Every row comes from one small tree of marks. Brackets hold a mark, then the marks that hang from it, in alphabetical order. Every link used is in the known rows. Which tree was each row made from?
Known rows
[lasaz [lunobes [bofog mufal]]]: [-0.35 -1.43 -5.57  1.43 -0.45  3.25 -2.04  1.41  2.60 -1.60  2.06  3.08
  4.61  1.94 -0.20  2.69 -0.84  4.73 -2.10  0.96 -2.86 -1.86  0.15]
[mufal sode]: [-0.51  0.69  0.57 -1.37 -0.19 -0.44 -0.47 -0.02 -0.11 -0.09 -0.78 -0.44
  0.81  0.21  2.50  2.22 -1.46 -0.05  1.36  1.11  0.75  1.35 -1.08]
[bofog [lunobes lasaz] [mufal sode]]: [-1.82  1.02 -1.64 -1.64 -3.24  4.51 -2.59 -1.21  6.05 -2.45 -0.15  1.00
  3.38  0.64  1.63  3.29 -3.54  2.06  3.11 -1.00  0.94 -1.29  2.69]
[mufal [bofog lunobes] sode]: [-0.26  0.82  3.76 -3.45 -0.57  1.39 -0.61 -2.70  2.54 -2.11 -1.72 -1.63
  3.52 -0.43  5.62  1.22 -2.00  0.51  1.06  0.04  0.67  3.68  1.18]
[dobib bama lasaz]: [ 0.09  0.62 -2.27  2.11 -0.71  1.67 -2.07  1.68 -3.49 -0.66  0.23 -0.59
  0.83 -1.23  0.46 -0.14 -0.32 -0.62 -0.46 -0.59  0.54  1.34  0.34]
[lasaz lunobes]: [ 0.17 -0.49 -0.60  0.75  0.09  1.80 -0.72  0.53  2.13 -1.44  1.01  0.55
  2.92  0.78  0.49 -0.62 -0.49  3.28 -0.25  0.96 -1.98  1.53  0.05]
[mufal bofog sode]: [-0.49  0.60  2.26 -3.35  0.14 -0.90 -0.62 -1.39  0.20 -0.97 -0.51 -2.39
  1.97 -0.08  5.76  2.86 -1.79  0.98  0.65  0.48  0.10  3.56 -0.15]
[bofog [lunobes lasaz] mufal]: [-1.39  0.18 -2.47 -0.24 -2.72  5.06 -1.99 -1.17  6.00 -2.58  0.77  2.13
  2.46  0.32 -0.43  0.69 -2.34  1.80  1.79 -2.09  0.23 -2.96  3.75]
[dobib [bama moto] [lasaz [lunobes bofog]]]: [ 0.56 -0.59 -5.81  2.03  1.53  3.80 -3.80  2.78 -3.65 -2.47  1.55  2.04
  4.67  0.75  2.25 -0.41 -0.60  2.93 -3.61  1.01 -1.92  3.75 -0.25]
[dorete [mufal bofog sode]]: [-0.99  0.82  0.64 -2.70 -0.08 -2.25 -0.91 -4.67  1.39 -0.31 -2.77 -3.12
  0.62  1.69  4.24  3.81 -2.14  0.26  1.24 -2.11  0.53  1.77  0.44]
[mufal [bofog [lunobes lasaz]] dorete sode]: [ 1.74  2.90  1.39 -6.20 -0.78  2.83 -2.08 -3.58  3.64 -3.40 -0.51 -2.12
  5.40 -1.19  6.46  2.10 -3.38  4.63  0.71 -2.70  0.73  2.92  3.34]
[dobib bama [lasaz [lunobes [bofog mufal]]]]: [-0.40 -0.76 -7.34  3.71 -0.81  4.80 -4.29  3.81 -0.91 -2.34  2.32  2.05
  5.52  0.68  0.18  2.21 -1.25  3.44 -2.63  0.51 -2.70 -0.14  0.33]
[dobib lasaz]: [-0.19  0.64  0.31  0.24  0.07  0.25 -1.12  2.58 -3.59  0.28  1.60 -1.27
  0.58 -1.16 -1.16  1.01  0.27  0.19  0.31 -0.41 -0.25  1.69  0.02]
[dobib bama]: [ 0.33  0.20 -2.30  1.81  0.06  1.50 -1.04 -0.61  0.13 -0.85 -1.28  0.44
  0.66 -0.09  1.82 -1.30 -0.70 -1.32 -0.83 -0.10  0.91  0.19  0.18]
[lasaz dobib lunobes]: [ 1.44 -0.35 -0.47 -0.82 -0.04  3.18 -0.89 -0.15  2.41 -0.07 -1.05  1.92
  4.45 -1.35 -0.49  0.92  2.13  4.32 -1.03  0.12 -3.85  1.53  0.38]
[mufal [bofog lunobes] dorete sode]: [ 1.72  2.38  2.79 -4.98 -0.06  1.58 -0.77 -4.08  2.22 -1.33 -1.93 -1.74
  4.55 -1.72  6.62  1.98 -2.59  2.45 -0.83 -2.10  1.37  1.85  1.19]
[duki sode]: [-0.29 -0.06  0.74  1.62 -2.27 -1.34  0.23 -0.45 -1.53  0.71  0.87  1.68
 -0.03 -1.04  0.98 -0.78 -0.97 -1.00 -0.49 -0.97 -1.31  2.58 -0.38]
[lunobes [bofog mufal] lasaz]: [-0.23 -0.84 -5.66 -0.59 -0.93  2.45 -2.48  1.00  1.91 -2.74  2.34  1.20
  2.42  1.45 -1.42  3.78 -1.51  3.27  0.08 -1.00 -1.56 -1.94  2.60]
[mufal bofog dorete sode]: [ 1.92  2.13  1.25 -5.22  0.76 -0.51 -0.62 -2.84  0.16 -0.34 -0.79 -2.58
  3.43 -1.15  6.57  3.34 -2.59  3.25 -0.68 -1.25  0.71  2.29 -0.10]
[lasaz [dobib bama] [lunobes [bofog [mufal sode]]]]: [ 0.84 -0.79 -7.05  0.57 -0.52  5.62 -3.73 -0.11  3.29 -1.39 -2.00  3.89
  7.11  0.08  2.32  5.32 -0.31  5.08 -2.05  1.20 -3.58  0.22 -0.07]
[dorete [mufal [bofog lunobes] sode]]: [-1.13  1.03  2.04 -2.46 -0.86 -0.23 -1.00 -5.74  3.52 -1.46 -4.18 -2.23
  2.31  1.44  4.39  2.33 -2.35  0.34  1.02 -2.90  1.21  1.59  1.53]
[bofog lunobes mufal]: [-1.56  0.12 -1.21  0.98 -2.00  4.15 -0.90 -1.11  4.39 -0.61 -0.83  2.50
  1.26  0.06 -0.06  0.65 -1.23 -0.40 -0.10 -1.09  0.89 -4.01  1.38]
[dobib [lasaz lunobes]]: [-0.21  0.39 -0.35  0.92 -0.53  2.02 -2.06  3.30 -1.64 -1.02  2.22 -0.52
  3.30 -0.49 -0.75  0.36  0.11  3.59 -0.17  0.41 -2.39  3.21 -0.13]
[duki sode zozafe]: [-0.80  0.63 -1.76 -1.78 -0.53 -0.13 -0.20  1.58 -0.98 -0.20  1.29  1.99
 -0.47 -1.36 -1.55  0.78  0.13 -0.42  1.36 -1.27 -0.92  3.02 -1.02]

Write each row's tree
[ 1.46  0.91 -4.66 -2.42  0.01  1.45 -2.13 -0.76  0.78  0.68  0.21  1.28
  3.19  0.00  2.57  5.81 -2.41  3.41 -1.94 -0.83  0.32 -3.44 -0.78] => [lunobes [bofog [mufal dorete sode]]]
[ 1.19 -0.66 -4.80  2.60  0.74  3.25 -3.28  3.76 -3.07 -2.90  1.75  0.64
  5.57  0.23  0.42  0.59 -0.30  3.65 -2.63  0.88 -2.63  4.04  0.03] => [dobib bama [lasaz [lunobes bofog]]]
[ 0.40  0.91  1.63 -3.30 -1.40  2.73 -1.47 -2.28  3.93 -4.37  0.27 -1.37
  3.46 -0.09  3.18 -0.33 -1.81  2.72  1.38 -1.96 -0.47  3.60  4.43] => [mufal [bofog [lunobes lasaz]]]
[ 1.01 -0.05 -7.20 -1.55 -1.22  4.88 -3.75 -0.81  3.03 -2.05 -1.36  2.23
  5.29 -0.32  1.60  6.38 -1.05  3.83  0.03 -0.68 -1.69 -0.63  2.30] => [lunobes [bofog [mufal sode]] [lasaz [dobib bama]]]
[ 1.14  0.53 -1.40 -3.28 -0.32  6.18 -2.41 -4.77  3.95 -3.56 -3.01  1.94
  4.64 -1.60  5.18 -0.78 -0.11  1.85 -1.03 -3.05 -0.61  3.40  4.51] => [mufal [bofog [lunobes [lasaz [dobib [bama moto]]]]]]
[ 2.23  1.66 -2.64 -3.46 -2.23  6.93 -2.22 -3.20  6.47 -0.51 -1.48  3.06
  4.85 -2.64 -0.55  3.18 -0.04  4.91 -0.87 -4.57 -0.97 -4.57  4.45] => [bofog [lunobes [lasaz dobib]] [mufal dorete]]
[ 0.15  0.43 -4.36  0.14 -2.88  8.05 -3.16 -2.14  6.45 -2.65 -2.41  3.70
  4.51 -1.22  0.12  1.34  0.00  2.09  0.54 -2.93 -0.73 -2.51  4.32] => [bofog [lunobes [lasaz [dobib bama]]] mufal]
[ 2.18  0.44 -3.16 -0.89 -0.92  3.95 -2.12 -1.07  2.31 -2.07 -1.77  1.20
  2.89 -1.52  0.04  0.64  1.00  2.22  0.32 -2.13 -1.30  1.21  3.19] => [lunobes [lasaz [dobib bama]]]
[ 1.11  0.43 -2.74 -1.42 -0.66  6.92 -2.41 -3.44  3.72 -2.58 -3.35  3.53
  3.37 -1.51  1.97 -1.01  0.43  0.76 -0.62 -2.68 -0.18  1.06  3.91] => [bofog [lunobes [lasaz [dobib [bama moto]]]]]
[ 2.96 -1.32 -5.20  0.57  0.80  4.24 -2.07  0.55  1.08 -1.97 -1.63  2.72
  6.37 -0.55  0.12  0.95  2.05  4.76 -3.38  0.59 -4.23  2.55  0.20] => [lasaz [dobib bama] [lunobes bofog]]
[ 1.09 -0.79 -3.44  0.48  0.56  5.21 -2.08 -1.13  2.11 -0.56 -2.72  3.97
  3.75 -0.54  2.36 -0.56  1.52  2.27 -2.53 -0.41 -2.11  1.60  0.24] => [lasaz [dobib [bama moto]] lunobes]
[ 0.10  1.87 -1.38 -2.25 -1.61  4.38 -1.90 -2.57  4.71  0.44 -1.44  1.58
  3.29 -1.11  3.28  3.30 -2.90  1.59 -0.34 -1.91  2.08 -4.24  0.52] => [bofog lunobes [mufal dorete sode]]
[-0.60 -0.76 -5.01  1.62 -0.58  3.24 -3.25  4.13 -1.29 -1.31  3.37  1.68
  4.66  0.52 -1.23  3.30 -0.57  4.56 -1.72  0.80 -3.54 -0.33  0.20] => [dobib [lasaz [lunobes [bofog mufal]]]]
[-0.35 -0.13 -6.93  2.18 -0.89  4.35 -4.80  3.02 -0.67 -2.45  1.52  1.26
  6.46  0.44  2.30  4.57 -2.65  4.00 -1.16  1.46 -2.09  1.51 -0.52] => [dobib bama [lasaz [lunobes [bofog [mufal sode]]]]]
[ 1.39  1.06  0.25 -3.93 -1.53  2.80 -1.67 -6.32  5.31 -2.41 -4.20 -0.92
  3.70 -0.39  0.58  1.90  0.63  3.16  1.11 -5.49 -1.65  1.60  5.30] => [dorete [mufal [bofog [lunobes [lasaz dobib]]]]]
[ 0.88  0.29 -3.98 -1.20  0.23  4.51 -2.53 -1.84  1.53 -1.12 -1.82  2.36
  2.22 -0.79  1.83  0.48  0.76  0.87 -0.39 -2.12 -0.57  1.01  2.62] => [lunobes [lasaz [dobib [bama moto]]]]
[ 0.38 -0.13 -4.62 -3.19 -0.93  3.39 -2.83 -0.37  2.91 -1.47  0.11  2.13
  4.51 -0.16  0.24  7.22 -0.47  4.42  0.60 -0.43 -2.70 -0.60  1.92] => [lunobes [bofog [mufal sode]] [lasaz dobib]]
[ 1.92  0.91 -6.17 -2.24 -0.37  2.82 -2.57 -0.05  2.11 -1.45  2.54  1.52
  3.39  0.38  0.01  4.04 -1.97  5.60 -1.61 -2.64 -1.04 -3.76  2.36] => [lunobes [bofog [mufal dorete]] lasaz]
[ 1.28  0.36 -5.54 -1.73 -0.16  3.40 -2.78  0.12  2.57 -0.51  1.23  2.00
  6.10  0.55  2.86  4.91 -2.36  6.62 -2.51  0.38 -1.82 -1.93 -1.14] => [lasaz [lunobes [bofog [mufal dorete sode]]]]
[ 0.78 -0.87 -8.69 -0.60  0.11  6.14 -3.65 -1.24  2.36 -1.42 -0.85  4.82
  3.51  0.24  1.06  3.50  0.46  2.63 -2.36 -1.70 -1.67 -2.01  3.03] => [lunobes [bofog mufal] [lasaz [dobib [bama moto]]]]
[ 0.31  1.84 -2.71 -2.09 -0.92  1.87 -1.74 -1.29  2.25  1.61 -0.18  0.87
  2.09 -0.53  2.96  4.70 -2.60  2.37 -0.60 -1.70  1.35 -4.31 -0.61] => [bofog [mufal dorete sode]]
[ 3.00  0.46 -5.13 -2.99  0.10  4.78 -2.80 -0.47  2.90  0.34 -1.09  3.02
  7.34 -1.17  1.91  6.59 -0.04  7.84 -2.80 -0.24 -3.52 -1.66 -0.64] => [lasaz dobib [lunobes [bofog [mufal dorete sode]]]]
[ 2.76 -0.47 -2.92 -2.94  0.33  2.10 -1.26  0.11  0.55 -1.72 -0.04  1.20
  3.81 -0.89 -2.15  3.04  1.78  4.82 -0.78 -1.12 -3.44  1.73  2.68] => [lunobes bofog [lasaz dobib]]
[ 3.55  0.75 -8.59 -1.81 -0.57  5.92 -3.66 -1.66  2.63 -1.48 -0.99  2.98
  5.55 -1.78  0.28  4.48  0.05  5.31 -3.03 -3.53 -1.75 -3.57  2.90] => [lunobes [bofog [mufal dorete]] [lasaz [dobib bama]]]
[ 0.76  1.41  1.04 -5.25 -1.66  2.26 -2.21 -6.66  5.30 -2.48 -5.12 -1.90
  4.66 -0.20  3.16  4.39 -0.90  3.83  2.05 -4.42 -1.08  3.07  4.22] => [dorete [mufal [bofog [lunobes [lasaz dobib]]] sode]]
